Each row was made from one small tree. The marks that hang from a mark follow it in brackets, in alphabetical order. Every link used is in the known rows. Write each row's tree.
Known rows
P{M{K}}: [ -7 -31  -3  16 -12 -10  26  -9   5  15 -19  -1  -2  -6  24  -6  -7  -6
   9  20 -11  16   1]
M{K{R} P}: [-14   0  14   9 -19 -10  19   8 -29  25   1 -22  -4 -17  16  15  -4   3
  10 -17 -27  27   5]
R{H}: [ -6  24  -5  -8  -4   5 -14  -1   9   2   0 -12  -9   7  23 -11  24  -1
  13   2  21  18   0]
H{T}: [ 18   9  -8  -5   4   9  -3   8   5  -8   6  -4  -2   6  10 -25   8   1
 -17   9   9  14 -15]
H{K{M} R T}: [ 28 -25  -8  14  21 -14  -2   9   5 -31   2  16   4  19   2  -5  16 -20
 -41   2  23 -17 -24]
M{P}: [ -9   2   0 -17  -3  10  -2  10 -21  19  -3 -10  -1   6   3  -4  -4  -2
  30  -5 -16  34   7]
P{M{K{H R}} S}: [-13  -7  10  22 -33 -20  23 -21  -6  10  -8  16   1 -37   7   2 -33  29
   9   9  -7 -19   9]
P{M{K{R}} S}: [-16 -10  20  31 -48 -27  32 -17 -10  14 -18   9   5 -25  21  -5 -24  18
 -13   1   0   3  -6]
K{M}: [  7  -5   5 -18  16  -1   3  -4  -1   7 -11  11 -16  18  12  -6   6  -2
  14   3   4   4   0]
T{H{K}}: [  9  16 -15  10  -7 -19 -26   9   2   8   1  18 -14   6  -7   1 -11  31
  -7   2  28  16  -2]
K{H M R}: [ 13  18  17 -23  21 -16   7  -4  -1  -2   4  17 -22  -4   5   9  -6  22
  22  -5 -18 -21   7]
M{K{H}}: [  2  -5 -14  -5   7   5  13   1  -7   6  13  -6 -11  -8  -2   1   2   9
  29  16  10  -3  17]
R{H K{M{P}}}: [-26   3   3 -20   1  21 -12 -10  13  19  -8  -8  11  15  -3  16   1 -15
  35 -10 -24   7  19]
M{K{R} P{S}}: [-20   0  20  22 -42  -9  20  -4 -43  27  -4 -11   4 -27   6   6 -19   7
   3 -19   0  13   5]
T{H}: [  1  20  -4  -7   1  -2 -23  12  -2  14  -4   6 -22   6 -14  -3  -7  17
   5  10  10  27   4]
R{H{T} K{M}}: [  1   8  -3  -9  10  19 -15 -10  38 -11  -5  -3   9  15   2  -1  12 -14
  -9  -4   2 -12  -4]
H{K{M} R}: [ 11 -19  -1   4  17 -17   5   7  -8 -15  -1  15  -8  23   9  -6  15  -9
 -13  -1  27  -8 -10]
P{M{K{H}} S}: [-13 -28  -7  15 -21  -5  19 -25   0   9  -8  19   5 -25  -6  -3 -30  10
  22  23  10 -19  15]
T{H{R}}: [ -5  13   1  -4   8   1 -18  25 -16  -5   2  -3 -20  15 -22 -12   5   1
  -9  20  11  24  -3]
M{K}: [ -1 -11  -3   7  -7  -2  18   3 -12  12  -4 -13 -11   0  14  -7   7  -3
   6  10  17  17   2]
K{M{P} R{H{T}}}: [ -2  10   8   1   4  -8 -13  -3   9  10  -9 -12   6  -9  13  26  15 -21
 -10 -20 -32  -3  -9]
T{H{K R}}: [  5   8 -14  14   0 -14 -20  24  -7 -10  10  13 -10  11 -19  -6   5  13
 -23   9  29  14  -8]
H{K{M{P}} R T}: [ 11 -31 -10  14  21  -5  -1   9  -6 -16  -2   9  14  13  -8   6   6 -28
 -25  -5   0 -10 -13]

Which tree is each row?
[ -2 -25 -16   6  18  21   9  13 -20 -10  17 -19  15 -10 -30   7   7 -28
   3  16  -9  -3   8] => M{K{H{R T}} P}
[ 14  -9   3  14   3 -26   2  -1  -1   3  -3  13   6 -10  12  21  -9   0
 -22 -29 -18  -8 -16] => H{K{M{P} R} T}
[-27 -14  20  -8 -10  21   8   0 -27   4  -6   5  15  19 -30  -7 -20 -12
  13  -6  -7  -6  13] => H{R{K{M{P{S}}}}}
[-10  -3  -4 -12   6  27 -14  -9  25   6  -7 -10  23  10  -8  15   3 -28
   8 -13 -25  -2   5] => R{H{T} K{M{P}}}
[  2 -10  -6 -29  26  26  -6  -7  11  -1   6   4  15   7 -35   9 -26  -3
  28   0 -40 -20  19] => R{K{H{T} M{P}}}
[  9  20  14   1   9 -13 -10  -3  22 -10  -6  -1  -6  -4  26   8  23  -8
 -27 -17  -2 -11 -19] => K{M R{H{T}}}
[  7  13   1 -11   4  31   4  24  -2 -29  14 -11  12  25 -21 -38  10  -3
 -21   9   4   9  -9] => H{R{K} T}
[ -6   1  17 -23  16  15  11  10  -5 -15  -2   0  -3  36 -13 -18   6  -6
   6   6  -5   0   6] => H{R{K{M}}}
[ 26  16   7 -17  27 -12   1  -2   9 -14   9  14 -12  -9  -1   6  -4  11
  -5  -2 -16 -31  -6] => K{H{T} M R}
[ -2  26  17  -7   0 -18  -6  -8  11   4  -7  -3 -20   3  31  11  22   1
  -1 -15  -4  -1  -1] => K{M R{H}}
[  9  -9   8 -15  20  20   7  13   7 -26   0   2  10  28 -16 -19   9 -15
 -25   7  -3 -12  -7] => H{R{K{M}} T}
[ 24  32   0 -14   7  -5   0  10   2 -12  20   1  -5 -14  -1 -11  -2  29
  -2  -1  -9 -10  -7] => K{H{T} R}
[-25 -21  -3  13 -11  12  19   3 -41   4  10  -6  12 -17 -30   4  -9 -13
  25  15  11  -7  19] => M{K{H{R}} P{S}}
[ 14 -13 -20   4  13  10   7   0   8 -10  14  -9  -1 -12  -9  -2   2  -2
   2  14  10 -10   2] => M{K{H{T}}}
[  2  16   3  25 -16  -9   2   2  10  -4   5 -23   3 -18  27   6  27  -3
 -32 -12  12   5 -16] => M{K{R{H{T}}}}
[ 17  11 -26  20  -4  -7 -19  -1  25 -15  10   0  11  -3  23  -7  21  -4
 -24 -10  41   3 -20] => R{H{K T}}
[-25  14   8  15 -24  -7   6   2 -10  25   2 -34   4 -19  25  23  15  -8
   9 -20 -16  21  11] => M{K{R{H}} P}
[ 16  -8 -11   5  13 -28 -28  -1  10  11  -9  30 -20   7  -9  20 -15  12
  -9  -1  16  -7  -1] => T{H{K{M}}}
[-15 -30   1  30 -38 -12  25 -19  -8  15 -22  11   8 -17  15  -7 -22   0
  -1  13  15   3   3] => P{M{K} S}
[ 13  18 -13 -23  10  29  -6   3  19 -18  23  -3   9   1 -23 -22 -13  26
  15  13  -4  -8   7] => R{K{H{T}}}
[  7  39   7   3  -8  -3 -11   4  15 -13   6 -15   0 -10  23  -8  24   8
 -26  -8   6  11 -20] => K{R{H{T}}}
[ 16   0  -9 -28  26  20  -7  -7  26 -15   4  12   3   9 -26  -4 -15   9
  14   7 -10 -30   7] => R{K{H{T} M}}
[-33   5   8  -7 -18  19 -12 -21   6  20 -11  -2  19   3 -10  13 -17 -13
  28 -18  -4  -4  18] => R{H K{M{P{S}}}}
